Each row was made from one path, in order. Every step used is in the known rows, and no mark comes twice. Write each row's path.
Known rows:
noziz vatani: [-0.20 -0.01 -0.03 -0.03 -0.03  0.00  0.00 -0.48 -0.01  0.01 -0.04  0.16
 -0.05 -0.08 -0.02 -0.21  0.10 -0.11 -0.02 -0.09  0.00 -0.02]
vezipum migit digu vatani: [-0.07 -0.06  0.00 -0.01 -0.08  0.35 -0.06  0.11  0.11 -0.11 -0.02  0.05
 -0.06  0.09  0.19  0.04 -0.08  0.05  0.09 -0.06  0.00  0.00]
buzos noziz vatani digu: [-0.20 -0.05  0.25 -0.07 -0.03  0.27  0.02 -0.46  0.03 -0.02 -0.07  0.13
 -0.08 -0.06  0.11  0.00  0.04 -0.01  0.15  0.01  0.17 -0.09]
vatani noziz: [-0.04  0.04 -0.13  0.04 -0.11 -0.13 -0.15 -0.05  0.17  0.17 -0.11 -0.18
 -0.06 -0.11  0.07 -0.06 -0.03  0.08 -0.09 -0.02  0.06 -0.13]
buzos fipe digu vatani noziz: [ 0.11 -0.04  0.13 -0.07  0.34  0.00 -0.20 -0.18  0.06 -0.09 -0.17 -0.55
  0.02  0.04  0.13 -0.02 -0.20  0.14 -0.44  0.11  0.09 -0.03]
digu vezipum migit: [ 0.11  0.04  0.14  0.00  0.09  0.55  0.33  0.15  0.03 -0.14  0.07 -0.06
 -0.15 -0.22  0.36  0.15  0.02 -0.09  0.17  0.02 -0.11 -0.02]
vatani noziz buzos fipe digu migit vezipum: [-0.24  0.06  0.04 -0.03 -0.19 -0.04 -0.22  0.17  0.20  0.04 -0.23 -0.43
  0.01 -0.24  0.27  0.12 -0.08  0.39 -0.22  0.05  0.07 -0.20]
fipe digu vezipum migit: [ 0.03  0.06  0.27 -0.02  0.41  0.59  0.17  0.11  0.03 -0.18 -0.06 -0.09
 -0.01 -0.08  0.29 -0.07 -0.04 -0.14 -0.44  0.13 -0.07  0.01]
vatani digu: [ 0.00 -0.02  0.39  0.04  0.04 -0.04  0.10 -0.05  0.01  0.13  0.05 -0.09
 -0.03 -0.04 -0.16  0.26 -0.08  0.02  0.22  0.17  0.07  0.15]
fipe digu vatani: [ 0.10 -0.02  0.10  0.03  0.49  0.13 -0.13 -0.15 -0.02 -0.12 -0.12  0.01
  0.08  0.15 -0.06 -0.21 -0.20  0.09 -0.59  0.19  0.02  0.05]
vatani digu vezipum migit: [ 0.10  0.02  0.50  0.05  0.11  0.41  0.36  0.05  0.04  0.03  0.11 -0.16
 -0.14 -0.21  0.11  0.36 -0.07 -0.06  0.35  0.19 -0.03  0.13]
noziz vatani digu vezipum: [-0.01 -0.01  0.31  0.01  0.10  0.06  0.26 -0.55 -0.02  0.03  0.02  0.01
 -0.09 -0.27 -0.08  0.01  0.01 -0.13  0.19  0.03 -0.01  0.10]
migit vezipum digu vatani: [ 0.32 -0.11 -0.27 -0.03 -0.28 -0.20 -0.10  0.10  0.07 -0.22  0.16  0.00
  0.18  0.11  0.15 -0.41 -0.06  0.30  0.03 -0.07  0.17  0.06]
vezipum migit digu vatani noziz: [-0.10 -0.04 -0.07  0.00 -0.12  0.26 -0.13  0.06  0.19 -0.01 -0.09 -0.06
 -0.09  0.04  0.23 -0.01 -0.09  0.10  0.06 -0.07  0.04 -0.07]
vezipum digu migit: [ 0.04  0.03 -0.26 -0.05  0.17  0.24  0.12  0.02  0.08 -0.03  0.17 -0.03
  0.08 -0.08  0.22 -0.35  0.23 -0.03 -0.15 -0.09 -0.19 -0.04]
migit vezipum digu vatani noziz: [ 0.30 -0.10 -0.34 -0.01 -0.29 -0.28 -0.17  0.07  0.14 -0.12  0.09 -0.10
  0.15  0.06  0.20 -0.43 -0.07  0.33  0.00 -0.09  0.19  0.00]
vatani digu migit vezipum: [-0.09  0.01  0.40  0.06 -0.11  0.16  0.09  0.07  0.06  0.02  0.01 -0.14
  0.01 -0.08 -0.07  0.11  0.15  0.17  0.32  0.20  0.05  0.13]
digu vatani: [ 0.22 -0.05 -0.07  0.06  0.19 -0.04 -0.05 -0.18 -0.04 -0.07 -0.01  0.06
 -0.04  0.08 -0.11 -0.07 -0.18  0.20  0.02  0.08  0.00  0.04]
migit vezipum: [ 0.06 -0.05 -0.01  0.00 -0.42 -0.15 -0.10  0.20  0.04 -0.15 -0.01 -0.02
  0.11  0.08  0.08 -0.11  0.03  0.20  0.15 -0.02  0.20  0.03]
noziz buzos migit vezipum digu: [-0.10  0.08  0.09 -0.09 -0.50 -0.47 -0.05  0.39  0.08 -0.04  0.03  0.07
  0.12 -0.17 -0.14  0.03 -0.14  0.31  0.26 -0.14  0.10 -0.16]
noziz buzos: [-0.16  0.04  0.00  0.02 -0.20 -0.10  0.00  0.18  0.01  0.04 -0.03  0.14
 -0.01 -0.19  0.01  0.33 -0.19  0.25  0.08  0.01 -0.05 -0.08]
buzos migit digu: [-0.04  0.06  0.21 -0.09 -0.24 -0.43 -0.11  0.13  0.08 -0.02 -0.12 -0.08
  0.10  0.01 -0.41 -0.18 -0.03 -0.04  0.16 -0.26  0.08 -0.12]
noziz vatani digu vezipum migit: [-0.12  0.01  0.37  0.00  0.05  0.32  0.29 -0.44  0.03  0.03  0.04  0.04
 -0.17 -0.26  0.07  0.08  0.06 -0.16  0.28  0.06 -0.03  0.08]
fipe buzos: [-0.11  0.02  0.07 -0.01 -0.31 -0.02 -0.04  0.01  0.04 -0.05  0.03 -0.01
  0.10  0.08 -0.03 -0.22 -0.06 -0.39 -0.14 -0.02 -0.07 -0.06]

Write each row's path:
[-0.09  0.06  0.15 -0.03 -0.28 -0.47 -0.11  0.19  0.05  0.01 -0.12  0.08
  0.06 -0.14 -0.36  0.16 -0.30  0.32  0.20 -0.16  0.01 -0.16]
noziz buzos migit digu vatani
[-0.13  0.04  0.01  0.02 -0.14  0.26  0.00  0.15  0.08 -0.13 -0.04 -0.05
  0.06 -0.03  0.14 -0.17  0.27  0.19  0.11  0.06 -0.02 -0.03]
digu migit vezipum
[-0.14 -0.01  0.08 -0.06 -0.34  0.23 -0.09 -0.05  0.06 -0.14 -0.03  0.05
  0.07  0.10  0.15 -0.21 -0.05 -0.33 -0.14 -0.05  0.03 -0.18]
fipe buzos noziz
[ 0.18 -0.03 -0.17  0.09  0.13 -0.15 -0.16 -0.23  0.10  0.08 -0.09 -0.09
 -0.09 -0.04 -0.05 -0.10 -0.21  0.26 -0.08  0.08  0.05 -0.06]
digu vatani noziz
[-0.14  0.05  0.41  0.06  0.18  0.26  0.17 -0.07  0.04  0.12  0.02 -0.11
 -0.06 -0.12 -0.10  0.17  0.13  0.04  0.24  0.23 -0.08  0.11]
vatani digu migit
[-0.29  0.00  0.29  0.01 -0.11  0.12  0.08 -0.44  0.04  0.03 -0.02  0.04
 -0.04 -0.14 -0.06 -0.16  0.22  0.03  0.25  0.08  0.04  0.08]
noziz vatani digu migit vezipum
[-0.15  0.07  0.13 -0.04 -0.04  0.17 -0.03  0.17  0.19  0.05 -0.15 -0.42
 -0.12 -0.34  0.38  0.32 -0.21  0.20 -0.17  0.04  0.00 -0.19]
vatani noziz buzos fipe digu vezipum migit
[-0.01  0.02  0.04  0.05  0.34 -0.03 -0.23 -0.11  0.08  0.02 -0.20 -0.04
  0.03 -0.02  0.01 -0.10 -0.31  0.26 -0.60  0.18  0.03 -0.07]
fipe digu vatani noziz buzos
[ 0.16 -0.08 -0.22 -0.06 -0.36 -0.17 -0.08  0.22  0.08 -0.18  0.15 -0.02
  0.20  0.07  0.23 -0.36  0.06  0.15  0.04 -0.14  0.17  0.02]
migit vezipum digu
[-0.28 -0.01  0.07 -0.09 -0.35  0.24 -0.08 -0.36  0.04 -0.14 -0.04  0.15
  0.04  0.05  0.16 -0.36  0.02 -0.40 -0.15 -0.09  0.04 -0.20]
fipe buzos noziz vatani
[-0.20 -0.02  0.28  0.00  0.00 -0.04  0.07 -0.53 -0.01  0.10 -0.01  0.08
 -0.08 -0.12 -0.14 -0.02  0.04 -0.09  0.16  0.06  0.04  0.10]
noziz vatani digu
[ 0.24 -0.05 -0.34 -0.05  0.01 -0.23 -0.09 -0.07  0.13  0.00  0.10 -0.26
  0.03 -0.13  0.21 -0.11 -0.24  0.30 -0.15 -0.11  0.01 -0.09]
vezipum digu vatani noziz buzos fipe
[-0.11  0.09 -0.07 -0.05 -0.48 -0.53 -0.19  0.26  0.23  0.14 -0.07 -0.12
  0.05 -0.24 -0.04 -0.11 -0.14  0.33  0.11 -0.13  0.14 -0.24]
vatani noziz buzos migit vezipum digu
[ 0.09 -0.02 -0.12  0.03 -0.02 -0.22 -0.17 -0.12  0.09  0.05 -0.13 -0.24
 -0.10 -0.16  0.04  0.21 -0.33  0.45  0.01  0.06  0.05 -0.12]
digu vatani noziz buzos fipe
[-0.02 -0.02  0.24 -0.12  0.24  0.10 -0.10 -0.02  0.00 -0.15 -0.11 -0.50
  0.08  0.04  0.16  0.04 -0.06 -0.04 -0.37  0.05  0.04  0.00]
buzos fipe digu
[ 0.28 -0.04 -0.04 -0.01 -0.11  0.00  0.08  0.04  0.04 -0.16 -0.07 -0.12
  0.11 -0.13  0.08 -0.11 -0.08 -0.03  0.00 -0.28 -0.03  0.01]
migit digu vezipum
[-0.18 -0.02 -0.07  0.01 -0.24  0.23 -0.13  0.17  0.21  0.00 -0.10  0.00
 -0.10 -0.06  0.26  0.16 -0.18  0.23  0.10 -0.06  0.00 -0.11]
vezipum migit digu vatani noziz buzos
[-0.27 -0.04  0.25 -0.06 -0.14  0.42  0.01 -0.38  0.07 -0.11 -0.09  0.10
 -0.05 -0.08  0.19 -0.11  0.20  0.11  0.21  0.03  0.17 -0.10]
buzos noziz vatani digu migit vezipum
[-0.02  0.05  0.16  0.00  0.09 -0.26 -0.29  0.05  0.11 -0.05 -0.22 -0.09
  0.09  0.01 -0.15 -0.19 -0.29  0.35 -0.42  0.14  0.16 -0.11]
fipe digu vatani noziz buzos migit vezipum
[ 0.33 -0.07 -0.32 -0.03  0.17 -0.08  0.01 -0.11  0.02 -0.07  0.20  0.04
  0.08  0.05  0.10 -0.34 -0.11  0.11 -0.14 -0.07 -0.03  0.03]
vezipum digu vatani
[-0.20 -0.03  0.04 -0.04 -0.21  0.35 -0.03  0.24  0.14 -0.06 -0.03  0.00
 -0.04  0.05  0.27  0.06  0.04 -0.08  0.11 -0.12  0.01 -0.03]
vezipum migit digu
[ 0.23  0.01  0.43  0.05  0.11  0.10  0.32 -0.07 -0.01  0.04  0.07 -0.18
 -0.06 -0.24 -0.07  0.28 -0.11  0.00  0.26  0.13  0.00  0.16]
vatani digu vezipum
[-0.28 -0.03  0.27 -0.07 -0.33  0.20 -0.03 -0.39  0.05 -0.08 -0.03  0.11
  0.02  0.02  0.08 -0.24 -0.01 -0.39 -0.03 -0.02  0.07 -0.14]
fipe buzos noziz vatani digu
